Known rows, with every way that one mark hangs from another
Q995{Q860{Q582 Q936}}: [ 14 -19   1  15  10   4  -8 -55 -42 -37  46   4   7  23  16  49 -11   5
 -12 -17  -6  20   5]
Q548{Q68{Q800{Q860{Q531 Q582}}} Q108 Q994}: [ 47  11  55  27 -13  55  -2 -22  -5 -19 -18  18 -16  10 -55  30  63  -8
  -7 -18  -9  -3  16]
Q548{Q68{Q800{Q860{Q531}}} Q108 Q994}: [ 41  16  48  18 -17  56  -3   0  10   0 -43  15 -16  -6 -45  19  71 -14
  -1 -11  -9 -20  15]
Q800{Q68 Q860{Q433 Q531 Q582 Q936}}: [ 63   4  -3   1   6  25  34 -44 -47 -27  36 -21  -2  38 -18  37   1  40
 -10 -44 -20 -10  33]
Q531{Q860{Q433 Q936}}: [ 23 -26 -25  -1  26   2  29 -14 -32 -18  35 -17   2  30  23  26  -2  -4
 -14 -33 -12  -4   9]
Q994{Q548{Q68{Q800{Q860{Q582 Q936}}} Q108}}: [ 26  -8  22  30 -10  25  -4 -35 -37 -15   5  31 -19  23 -16  30  15  -8
 -17  19 -15 -19  30]
Q994{Q548{Q68{Q800} Q108}}: [  6  -1  31  25 -10  26 -13  10  -5  27 -38  23 -28   0  -6   6  30 -25
   2  40 -20 -28  20]
Q68{Q800}: [ -7   3  25   4  11  11   4   9  -8  17 -17  11 -15   5   7   2   6   0
  -1  24   0  -3 -20]
Q582{Q860{Q936}}: [  6 -12   0  10  11   0  28 -20 -17 -27  15  -1  -6  14   1  13   4   6
 -13 -10   2  24  -9]
Q68{Q800{Q860{Q531}}}: [ 29   9  10 -11   5  16   7  -4  -5  10 -12  15   2  -5 -23   1  37  10
   3  12  -2 -17 -21]
Q800{Q860{Q433 Q936}}: [ 23  -9 -18  -5   6   0  24 -16 -30 -19  33  -5   5  32   5  19  -2  13
 -11 -34  -5 -22  19]
Q548{Q68{Q800} Q108 Q994}: [  6  11  62  32 -12  53  -4  12   8   9 -47  12 -33   5 -16  20  40 -23
  -6   2  -6  -5  16]
Q936{Q860{Q582}}: [  7 -18   3  -1   7 -11 -14 -38 -19 -41  36  12  12   3  -6  10   4  -5
  -9 -11   6  13   3]
Q582{Q860}: [  1  -8  -1   3  -1  -9  19  -9   3 -18   2   3   1  -5 -11  -9  22  -7
  -5  -4   2  13  -7]
Q994{Q548{Q68{Q800{Q860{Q531 Q582}}}}}: [ 51  -5  27  17 -15  28   6 -20 -22   8  -8  18   1   3 -41   6  34   1
  20  28 -23 -20   5]
Q347{Q860{Q531}}: [ 32   4 -14   7   9  -2   2 -10   4  -3   0 -11 -10   1 -15   3  39  -9
   5   2  -8  -3 -10]
Q800{Q860{Q433 Q531 Q582 Q936}}: [ 54 -11  -7   3  20  10  27 -35 -45 -35  53 -11   6  47 -22  36  12  33
  -5 -47 -15  -2   7]
Q135{Q860}: [-13 -18   4   6   2   6  12 -17  -4 -11   6   0  23  -9 -15   4   6  -5
   0  -2  -1 -13  -1]
Q347{Q860}: [  7   1 -17   6  -2 -13  -1 -11   4  -8   4  -2  -9   2   4  -3  17 -21
  -6  10   2  -7   4]
Q800{Q860{Q582 Q936}}: [ 22  -5  -8   4   2   0   7 -46 -31 -41  45   9   9  24  -9  23 -15  18
 -21 -20   5  10  10]
Q68{Q800{Q860{Q433 Q531 Q582 Q936}}}: [ 46  -9  17   8  32  21  31 -27 -52 -16  35   2  -9  52 -15  38  16  33
  -5 -24 -15  -5 -13]
Q995{Q860{Q531 Q936}}: [ 33 -12  -4   7  17  17  -5 -31 -26 -14  20  -6   7   8   6  44  17  11
   4 -15 -16   8 -10]
Q347{Q860{Q936}}: [ 11  -2 -17  15  10  -5   8 -21 -14 -16  15  -7 -17  20  15  18  -1  -8
 -13   3   0   5   0]
Q994{Q548}: [ -3  -7  -2   8  10  -4  -6   3  -5  14  -5  -3   2  -9   3 -13  -2 -10
  11  22 -20 -17   5]
Q860{Q433 Q582}: [ 13 -14   6   9  12  -3  15 -11 -27 -17  33  -9  -3  38  -3  17  -2   9
  -1 -30 -11   1  11]

Rows
[ 22 -22 -16   9  21   3  12 -43 -34 -40  46  -3   4  20   7  31 -15   0
 -24 -21  -2  27   2] -> Q531{Q860{Q582 Q936}}
[ 47  -2  23  21 -12  29 -10 -23 -19  -1 -10  26 -11   6 -45  16  53  -8
   1  20 -23 -27  21] -> Q994{Q548{Q68{Q800{Q860{Q531 Q582}}} Q108}}
[ 16   2  15  12 -26  19 -14  -3  -3  14 -31  34 -10 -11 -17  -3  41 -28
  -5  34 -14 -47  32] -> Q994{Q548{Q68{Q800{Q860}} Q108}}
[ 52  14 -11 -17 -10  19  26 -11 -14   2   0 -19   6   3 -21   5  27  19
   3 -30 -17 -37  34] -> Q800{Q68 Q860{Q433 Q531}}
[ 40  -1  18   9  22  23  15 -37 -40 -19  24  12  -6  29 -22  32  10  30
 -10  -3  -3   9 -23] -> Q68{Q800{Q860{Q531 Q582 Q936}}}
[ 44  -9 -15  16  30   6  26 -12 -28 -10  25 -27 -19  44   2  30  25   7
   3 -25 -20  -7  -4] -> Q347{Q860{Q433 Q531 Q936}}
[ 42 -15   9  19  35  17  29 -21 -49 -22  44 -22 -10  58 -10  44   0  36
   3 -43 -22  17  -4] -> Q860{Q433 Q531 Q582 Q936}
[ 10   8  65  26 -15  53  12  16   5  17 -44   3 -22   3 -12  12  21 -14
  14  12  -6   2   2] -> Q548{Q68{Q800} Q994}
[ 40 -24   5   0  27  -1   6 -28 -33 -35  45  -9   9  26 -18  21  29  10
   8 -40 -13   2  -1] -> Q936{Q860{Q433 Q531 Q582}}
[ 22  -6  13  12 -18  17   3   6 -15  16 -19  22 -14  13 -12   4  47 -25
  -2  14 -25 -61  41] -> Q994{Q548{Q68{Q800{Q860{Q433}}} Q108}}
[ 16  14  46  17 -26  45  -6  -1  11  -5 -38  23 -16  -5 -28  13  51 -26
 -12  -3   0 -22  28] -> Q548{Q68{Q800{Q860}} Q108 Q994}
[ 39 -18   0  12  31  11  48  -9 -30 -20  23 -22  -8  38 -11  25  29  22
   3 -38 -19  13 -14] -> Q582{Q860{Q433 Q531 Q936}}
[ 45 -10  -7  15  21  -4  17 -21 -24 -20  34 -20 -13  40 -18  20  34   1
   4 -27 -19  -2   1] -> Q347{Q860{Q433 Q531 Q582}}
[ 44  -6  -7  24  24   6  10 -41 -31 -31  36 -13 -16  36 -13  36  11  12
  -7 -12  -9  25 -11] -> Q347{Q860{Q531 Q582 Q936}}
[ 38 -12   9   9  23   9  19 -11 -29 -14  30 -18  -4  39 -22  23  18  22
  10 -36 -20   5  -3] -> Q860{Q433 Q531 Q582}
[ 37 -11   1  10  32  20  30  -1 -33  -2  21 -25 -10  43  -1  33   7  29
   8 -34 -21   0  -7] -> Q860{Q433 Q531 Q936}
[ 14 -21  -7   6  15   3   8 -24 -39 -16  35  -9   5  33  30  43   3   1
  -3 -29 -18 -10  13] -> Q995{Q860{Q433 Q936}}
[ 10   0   7 -11   4   3  20   4 -17   8   3  12  -1  18   1   1  21   0
  -4  -2  -5 -37   3] -> Q68{Q800{Q860{Q433}}}
[ 36  -7  10  19  26  19  12 -31 -35 -24  32  -9  -8  34 -16  38  -5  32
  -1 -22 -10  31 -15] -> Q860{Q531 Q582 Q936}
[ 25 -26 -19   0  16  -9  19 -23 -27 -29  44 -11   9  24   2  16   8  -9
 -12 -34 -12   1  14] -> Q531{Q860{Q433 Q582}}
[ 46 -24   3  14  30  15  11 -44 -54 -31  54 -16   4  47   3  60  15  20
   3 -45 -27   8   2] -> Q995{Q860{Q433 Q531 Q582 Q936}}
[ 22  -3  23  21 -22  18 -14 -24 -18  -5  -7  36 -10   3 -26   9  34 -21
 -11  26 -15 -30  32] -> Q994{Q548{Q68{Q800{Q860{Q582}}} Q108}}
[ 45  23  -9 -17 -20  19  10 -20   0  -1 -12  -7   9 -21 -27  -1  22  16
  -2  -8  -7 -22  24] -> Q800{Q68 Q860{Q531}}
[ 20  -1  18   7 -30  18   4   1  -6  21 -27  23   0 -13 -12 -11  23 -17
  14  44 -14 -40  18] -> Q994{Q548{Q68{Q800{Q860}}}}
[ 18 -17   7  18  24   6  24 -24 -47 -26  48 -13 -12  57   8  37 -20  23
  -8 -36 -13  13   8] -> Q860{Q433 Q582 Q936}
[ 28   1  44  26  -6  52  19  -4 -21 -11 -14   8 -27  37 -10  38  39 -11
 -16 -30 -13 -27  35] -> Q548{Q68{Q800{Q860{Q433 Q936}}} Q108 Q994}
[ 21 -27   1  15  19   2   7 -45 -55 -35  57  -7   4  46  22  54  -6   9
  -9 -38 -17   4  15] -> Q995{Q860{Q433 Q582 Q936}}
